Each row was made from one path, in order. Every step used is in the known rows, and no mark comes twice. Write each row's path.
Known rows:
guba > bupu > binam: [  1   0 -29 -26 -34   3  -4 -15 -22 -22 -33  13  22  16 -19 -16  -2  18
  14  -1 -13  22  -3  -3  -9 -26  -6 -27   3   6  11  -2 -17 -25   9  -1
 -21  38  12  19  25]
gesem > binam > bupu > digim > kemap > guba: [ -6 -12  15 -14  26  11  -3 -39  12 -15 -18   1  -2   3  23  14   1 -11
   6  27 -12   2 -10 -20   2   2  59  -2   4  -8  12  -6   4 -23  -1 -26
  15  -3   9  -7  -9]
zuve > kemap > binam > bupu > digim: [-41  -6 -20  -8  -4  -2  18 -36  27  -9 -20 -17 -35  15  15  13  13 -12
 -14  -8 -29   2  42  -6 -15   1   2   0  11  27  14  -2 -24 -15  21  15
  26  17   6 -11  16]
guba > bupu > digim > kemap > rusal: [-19 -14 -19  15  17  -7  -5   7  34 -23  -4   9   6   4  15  11 -30 -25
  32  15 -19   5  -2   2 -18   1  27 -10   6 -15  11 -15 -13  13 -11 -25
  12   8  13   0  13]
guba > bupu > digim > gesem > binam: [ 16 -18 -22  28   5   4   4  -9   3 -25 -17  11  19 -25 -10  -5  20 -16
   8  19   1  34   4 -13  -6 -16  15  -5  -2  27 -12 -12  -3  -6  19 -17
   0  15  14  12  34]
gesem > digim: [ 10   4 -29  -1 -16  14   4   6 -18   1 -22   7   3  17  -5  21  24   5
   5 -21 -16  32  -2  -7  -3  -6  28 -12  26   4  10  24 -42  24  14 -21
   8  24  -4  13  15]
binam > bupu > digim > kemap: [-24  11 -18   2   4   8  -2 -15  38 -11 -16  10 -27  34  17   9  -1 -16
   5   5 -18  10  -2   3 -24   7  35   7   4   8   6   2 -20   5  21 -14
   3   5  -7  -8   4]
bupu > guba: [  9   6 -40 -14 -21  22   0   9 -27  -1 -21   8   0   6   7  -5   4   7
  14 -12  13   7 -36  -2 -14  -2   7 -21   8 -10  11  24 -26  22   9 -19
 -15  25  -2 -17   7]
guba > bupu: [  6  -1 -36  -5 -27   4  -5   7   3 -12 -27  12  26  12 -20 -25   1  16
  17 -11 -13   8   9   0  -7  -6   1 -24   7   1   8   5 -18 -13  16  -3
 -24  26  -1   9  16]
gesem > digim > bupu > guba: [  1  18 -19  -3 -27  23   8   4 -22 -24 -12   4  10   7  17  23  22   4
  20  13   9  14 -33 -13 -23 -10  25 -22   4 -21  21  47 -23  23 -21 -48
 -11   3   2  -4  24]
toza > zuve: [ 22  17 -44 -13 -37  31  -3  -1  -5  17 -22  22   6  14  -7  15   1  23
   5 -39 -22  27  -2   6   3   5  -2 -10  30   3  20   8 -47  12  14  -1
  -5   2 -37 -10  13]
zuve > kemap > rusal: [-10 -11 -25 -12 -10  -3 -15  21   7  -4 -34   1  -9  -2  12  20 -17  -2
  21  -8 -10  11  14   9 -18  -9   6 -45  16 -16  25   3 -42  -1  12  -5
  22  18  -4 -15  18]
zuve > toza: [-16   9 -31 -18 -22  10  -4   9 -33  21 -28  12  -9  23 -20  -1   2   9
  20 -10  -3  24   1 -11   9   1  21 -19  24  15  -1   6 -34  -1  35  -6
 -20  21 -13  12   9]
kemap > digim > gesem: [ 19  14 -21  17  -4  23  -8  21  -2  13 -29  19  -8  13  -8   5  29 -10
  -6 -20  12  61  -4   8 -11  -4  40 -17  -4   9 -11  26 -27  15  48 -12
   1  23 -13   3  36]
toza > zuve > kemap: [  3   9 -42 -23 -26  11 -11  -6  14   2 -30  16  -9  17   6  20  -7   2
   3 -32 -28  20   4   5 -13  -3 -15 -21  35  10  33   2 -52   5   3  -2
   9   1 -38 -22  22]
digim > gesem > binam: [ 38  10 -27   9 -17  17  -9   5 -27  -4 -33   9   8 -19  -6   5  27 -10
   4   7  11  40  -1 -14  -1 -12  23 -25  10  14 -11   5 -22 -13  33 -12
   8  22   2   6  29]
kemap > rusal > bavap: [ 21  13  -8 -10 -26   6 -26  25 -10 -13 -34  11  -4 -21 -13  24   5   8
  22 -21  15   5   7 -12   8   5  33 -42  24 -20  13  15 -13  -4  30  -3
  19   9  -7  -3  14]
rusal > bavap: [ 21  22 -13  -6 -34   3 -21   9  -9  -6 -35  15  -8  -1 -22   8  30  -1
  -8 -31  15   9  11 -14   3   4  25 -29  28  -3   5  16 -19 -10  38  -8
  -5  16 -18   2  16]
bupu > binam: [  4  15 -32 -32 -32  10  -8  -7 -40  -4 -31  10   0  13 -13   6  12  13
  -1 -16  -3  26  -7   3 -15 -26   6 -17   9   1   1   4 -35 -13  24  -4
 -12  34   5  13  18]
bupu > digim: [ -6  -7 -35   7 -10  11  -2   9  -2  15 -16  16  -6   6  -7   9  10  -2
  -9 -26   0  17   2   7 -18 -12  18   8   9  15   0  -3 -37  21  24  -4
 -11  16   0  -3   5]
digim > bupu > guba: [ -1  17 -29  -4 -37  23  -3  13 -20 -11 -12   9   9   3  18  -1   9  11
  17  12  27  -3 -26   1 -28  -5  13 -28  -4 -25  18  38 -16   5  -7 -30
 -33   1  -6  -7  21]
toza > zuve > kemap > guba > bupu: [ -4  -8 -20 -43  -5   0   0 -20  11 -22 -22   6  30   9   6   4 -27   5
  15 -14 -31   7  -4   3   2   1  -7 -35  32 -17  43   0 -19 -20 -21 -12
   0   0 -21 -21   7]
bigo > kemap > guba: [-20   8 -11 -33   6  -1 -19   0 -30   6 -21  -7  22   6   6   7 -12  12
  20   3  16   5  -5  -8   3  12  27 -33  14 -29   9   6 -20  10   3 -20
 -11  37  -4  -8 -21]
binam > bupu > digim: [-16  -8 -29   0 -16  20  11  -6  21   4 -16  13 -16  21   0  -2  10  15
   0 -15 -17  11  14   5 -18   3  27   5  -4  18   3   5 -30   2  35  -3
  -6  18  -2 -11   4]
toza > zuve > kemap > binam > bupu > guba: [ -8   8 -37 -40 -22  23  25 -46  10 -17 -16 -13 -22   8  31   3  -3   1
  16  -5 -43   0  -3 -15  -4  19 -19 -18  30   8  44  21 -27  -5  -9   4
  31  11 -24 -40  24]
zuve > kemap > binam: [-10   8 -37 -16 -17  -8   0 -19  -1   0 -24 -14 -11  13   7   7  16 -17
 -11 -15 -21   8  33  -8 -10 -13 -11 -16  25  11  12   6 -35 -11  14  14
  17  24  -2   3  21]
gesem > binam > bupu: [ 20  -9 -15  -8 -33  25   2 -25  -3  -6 -38   9   1   4  -4 -11  21  24
  10   1 -18  11  14 -22   3  -1  20 -25   1  11  10   3 -23 -34  27   2
  -1  26  -4  -1  16]
gesem > digim > bupu: [  0  22 -11   0 -36  16   6   7  -7  -7 -12  11  14  21   0  26  28  10
   8  -3  -6  29   8  -3 -21  -9  29 -14  14 -10  15  33 -32   3   3 -31
 -10   2  -1  14  28]

Which path is each row?
[  4  18  -1 -14 -34  23 -14 -12  -9   5 -25  21   3  18   0  12  23  14
  -5 -10  16  51  -8   2 -29 -38  26 -18 -14  -6   6  14 -18 -17  10 -16
 -17   4   2  27  44]  kemap > digim > bupu > binam
[-44   2 -13  -2  -2   5  14 -35  10   3  -6 -17 -20  16   8   5  13   1
   6  10 -20   8  35 -20  -6  23   2   2   2  20  -1 -10 -21  14  17  15
  16  35   3  -3  -2]  bigo > kemap > binam > bupu > digim
[  1  15 -23  -5  -4   8 -18  17   7 -11 -20  11  -5  13  19  20 -19 -15
  32  10  -5  12  -9   4 -15   3  30 -26  18 -27   9   4 -27  12   4 -20
  13  12  -1  -1  14]  digim > kemap > rusal
[-15  13 -26  10  -7  19   8  11  12 -15 -17  12 -24  14  -5   2  22  -8
   5  -2  -4  33  10  11 -21  13  38   1  -4  24 -10  12 -22   7  55 -15
   4  27   1 -19  13]  binam > bupu > digim > gesem
[-13  10   0   9 -16  17 -23   1  15  19 -17   8   6  24  10  12  13  14
  12   5  23  33   8  -8 -21   1  20 -27 -14 -16   9  14 -22  12  -2 -21
 -18   6 -15  10  27]  bigo > kemap > digim > bupu
[ -4   2 -12 -52 -14  -1  -4 -20 -41 -27 -27   3  37   5 -14 -10 -11  18
  14   3  -6  16 -13   0   3 -22  16 -33   9 -20  17   0   1 -33   2 -14
 -22  35  21  12   7]  kemap > guba > bupu > binam
[ 31  -9  -2  14  -7  33   1 -18  11   1 -39  14 -14  -1  -4  -9  33   5
   5   4  -2  59   2 -20   1   1  48 -24 -13  23  -4  14 -14 -20  50  -5
  19  21  -4   4  42]  kemap > digim > gesem > binam > bupu
[-22  -8 -10 -60  -1 -22  -7 -29 -19 -38 -38  -8  22   8   0  -4 -23  -2
  10  14 -14  10  -4  -3  -9 -33   0 -45  13 -17  26  -5  -1 -42  -7 -16
  -5  34  21   3  16]  zuve > kemap > guba > bupu > binam
[-28   9   3 -20  22   7  -1 -20  21 -11 -12   4 -11  29  22  13 -11 -15
   7  13 -10   4 -13   5 -10  12  59   2   9 -13  13  10  -6  -3  15 -23
   5   9   1 -15 -21]  binam > bupu > digim > kemap > guba
[ -6   0 -29 -21 -26  25  12  -4 -10 -13 -28   5 -12  13  14 -22   2  23
  24   0  -1   1 -26  -5 -11  15  15 -27  -4  -6  21  30 -19   0  20 -12
 -11  31  -6 -25   9]  binam > bupu > guba
[ -3  37 -16 -25 -49  14 -15 -11 -30 -14 -24  16  12  13  -3   8  16  17
   5   9  12  24   1   3 -29 -29  10 -20  -4 -14   8  12 -19 -27  10 -17
 -27  12   7  21  29]  digim > bupu > binam
[-14  -6 -12  -4  19  -2   6  11  -9 -22  -3   6  25  -7  -9  -1   0 -15
   9   4  10  29  -8  12  -5  -3  42  -7  -2  -1  -6   9   3   2  21 -28
 -10  22  14  -7   1]  kemap > guba > bupu > digim > gesem
[  1  33 -10 -25 -42  15  -2 -14 -32 -22 -19   9   8  17  -6  32  30   8
   9   9  -8  42   0  -8 -27 -32  21 -11   8 -10  16  22 -30  -5  -4 -34
  -5  17  15  24  34]  gesem > digim > bupu > binam
[ -4  13 -35  23  -1   8  -2  24 -10   1  -9  13 -11   3  -6  13  24 -23
  -5 -12  13  38  -1  16 -22  -4  28   6   2  19 -14   7 -30  25  40 -15
   0  24   0  -6  13]  bupu > digim > gesem
[-16   4   0  -1  -4  20 -15  -4   1  10 -13   1   4  12  32   7   1  11
  22  20  34  15 -32 -17 -25   3  14 -34 -21 -30  15  28 -11  31 -19 -40
 -18   9 -11  -9  27]  bigo > kemap > digim > bupu > guba
[-19  -4 -22  14   8  -6  -2  -3  36 -17  -4   8   5  25   6  -1  -7 -25
   2  10 -16   9  -8   4 -19  -4  14   1  11   8   3 -13 -11  13  -3 -22
 -11   6   5   5  14]  guba > bupu > digim > kemap
[-26   1  -4 -53   0 -17 -14 -25 -37 -25 -23 -13  43   9  -4  -6 -24  18
  32  29   0  11 -12 -18   5  -8   3 -46   4 -27  13 -14  -1 -14 -18 -18
 -14  49  22  15  -3]  bigo > kemap > guba > bupu > binam
[ -2   7 -20 -48  -7   9  -6 -12  -3   1 -24   8  10  13  13  20 -17   0
   4 -26 -24  14  -2   2  -2  -2   6 -27  40 -16  36   9 -37  -5  -3 -14
   7  -3 -31 -31  -3]  toza > zuve > kemap > guba
[-37  25 -16   9   7   3  12 -21   3 -11  -2 -18 -21   4  10   9  19 -19
  15  23 -13  30  34 -15 -11  32  17   1  -3  23  -9   0 -16  17  30  -2
  20  46  10  -4  14]  bigo > kemap > binam > bupu > digim > gesem
[-10  24 -12 -19   1  15  24 -45  -3 -34  -8 -21 -18  28  36  16  19 -28
  23  29 -29   7 -22 -31  -9  19  28  -2  25  -4  20  36 -12  20 -10 -20
  40  24  14  -4  19]  gesem > digim > kemap > binam > bupu > guba
[-12 -20 -32  14  -8   2   5  -1  14  -4 -13  11  12   5 -13 -12  -4   7
   0 -16 -10  11   4   2 -17  -9   5   0   0  17   4  -8 -12   6  11  -5
 -22  19   6   2  14]  guba > bupu > digim
[ 26   9 -15   7 -23  24  -1  -8  -9 -20 -36   8  -6  -3  -1 -10  25   4
  16  21  -1  33   9 -14  -1   3  30 -26   1  14  -5  11 -15 -27  45  -7
  10  29  -1   2  31]  digim > gesem > binam > bupu
[  6  -4   8  12   7  23 -11 -24  13   0 -41   0 -11   4   8  -7  24   1
  25  28   4  54   7 -38   3  20  36 -38 -15   9  -7   2 -12  -5  32 -11
  21  37  -6   2  37]  bigo > kemap > digim > gesem > binam > bupu
[ -9  10  -7 -27  10  -8  -8 -13   5 -23 -13  -4  31  25   5 -10 -21 -17
  20  16  -5  -3 -16   3  -1   4  33 -26  18 -28  17   8   3 -19  -7 -25
 -10  11   4   2  -3]  digim > kemap > guba > bupu
[ -9  14  -3 -49   1 -12 -14 -27 -17 -36 -18  -2  27  18   2  -1 -23 -13
  14  28  -9  14 -26  -5  -5 -20  26 -28  13 -31  13  -1  11 -26 -12 -29
  -8  26  19  12  10]  digim > kemap > guba > bupu > binam
[ 26 -12  -4  12   5  38   9 -18  -6  -9 -34   5 -13 -13  19 -13  27   1
  18  20  15  44 -38 -28  -3   3  44 -28 -19   9   0  28  -2  -3  27 -20
  16  25   3 -13  41]  kemap > digim > gesem > binam > bupu > guba
[ -2  16  -1 -11  -7  -8 -37  17  -8 -16 -34   2  -2 -18  -3  30  -7   2
  37   3  22   1   9 -28   8  23  20 -59  18 -26  10  -2 -18  15  11 -13
  25  26 -10  -6   2]  bigo > kemap > rusal > bavap
[-21   6 -22  13  10 -11   6 -31  27 -17   9  -3   4  16   9   2   3 -41
  -6  12 -26   8  15 -11 -10  -3   9  11  19  17   4 -15  -2   7  -6  -2
   5   4  12  16  20]  guba > bupu > digim > kemap > binam
[-18 -23 -16 -27  14  -3   7 -23  25 -10 -11   8  15  -1  10  12 -32  -5
   6 -16 -33   9  -7   5  -4  -4   0 -12  28  -5  37  -9 -15  -1 -20 -15
   2  -6 -14 -27   0]  toza > zuve > kemap > guba > bupu > digim
[-28 -15 -14  -5  31 -20   1   6   9 -31 -17  -3  18  -6   3   2 -13 -37
   9  14   0  19  -1  12 -20 -11  27 -19   8  -3  11   5  -1  -6  11 -33
   5  22  11 -17  11]  zuve > kemap > guba > bupu > digim > gesem
[ 11 -20  -4   9  22   1   5 -10 -15 -23 -11   9  32 -29  -4   0   5 -16
   8  22   6  27  -8 -14  10 -11  36 -14  -1   2  -2  -4  13 -16   8 -29
   1  17  22   7   8]  kemap > guba > bupu > digim > gesem > binam
[-22   9 -25 -23 -25  -2   8 -35  13 -16 -29 -15 -23  24  11  -6  12  -4
  -3  -3 -34   5  46  -5  -9   3  -3 -21  17  17  19  11 -29 -30  25  19
  23  26  -4  -8  20]  zuve > kemap > binam > bupu
[-20   3 -24   0 -14  16  21 -31   8   5  -8  -4 -19  11   0   1  25   2
  -5 -12 -25  14  33 -10  -4   8  15  16   4  27   1   3 -20  -6  37  13
  10  19   3   3   9]  kemap > binam > bupu > digim
[-12   8 -27  10   9  -1  -7   1  21   3 -10  14 -18  22  13  18   1 -31
  -8  -2  -6  11  -8   6 -26  -7  26   6  14   5   1  -4 -31  28  11 -22
  -1   5  -6  -4   7]  bupu > digim > kemap
[ -4  23 -10 -30   9   0 -16   0 -12  -7 -18   5  10  27  14  10 -10 -18
   4   1   8   3 -19   6  -6   2  43 -19  19 -33  10  18 -14  -1   5 -31
  -5  11  -5  -4 -15]  digim > kemap > guba
[-12  35 -20 -13 -16   9   5 -33  18 -15 -13  -7 -19  34  17  -4   9 -14
   7  11 -28   8  24 -12  -6  19  19  -5  21   6   8  14 -13 -20  26   3
  18  20  -5   8  16]  digim > kemap > binam > bupu
[-35 -31 -10 -21  25 -27  -2  -9  17 -18 -16  -1  21   4   7   3 -18 -12
  -2   0 -16  -1   5   4 -11 -16  12 -21   9  -6  24  -5  -4 -12  -6 -20
  -6  11   9 -17  -3]  zuve > kemap > guba > bupu > digim
[  1  -5 -38 -24 -16  11  -9   5  10  -3 -28  16  -6  -2  14  32 -24   5
  31 -22 -30  18   7   6  -8   3  -6 -32  33 -13  37  -2 -52   6  -4  -2
  31  -5 -30 -28  19]  toza > zuve > kemap > rusal
[  1  34 -19  -8  -1   1  10 -25  -3 -11  -9  -9  -8  32   7  30  26 -40
  -8   3 -28  27  10 -22  -2  -1  26   7  43   6  11  20 -31  20  -2 -15
  32  18   7  25  20]  gesem > digim > kemap > binam
[-27   2 -30 -17 -13  14  24 -47  36  -1 -14  -2 -29  15  19  22   7  -7
  -3 -20 -55  16  36  -7  -6   9  -9  10  30  32  30 -12 -36  -4   7  17
  33  -4 -25 -24  20]  toza > zuve > kemap > binam > bupu > digim
[  3  37 -27  -6 -11   1  -1 -20  -1  -1  -9  -4  -8  20  15   7  12 -33
  -7   3 -12  10  14  -6  -9   0  14   0  30   3   3  12 -26   1  14   1
  13  14  -3  16  18]  digim > kemap > binam
[  3  -9  -3  10   6  11  -1 -36  32 -14 -22   6 -20  14  22   9  11 -12
   4  27 -22  10   1 -25 -12  -2  34   2   7  16   4 -17 -14 -12   7 -17
  13   1   0   0  11]  gesem > binam > bupu > digim > kemap
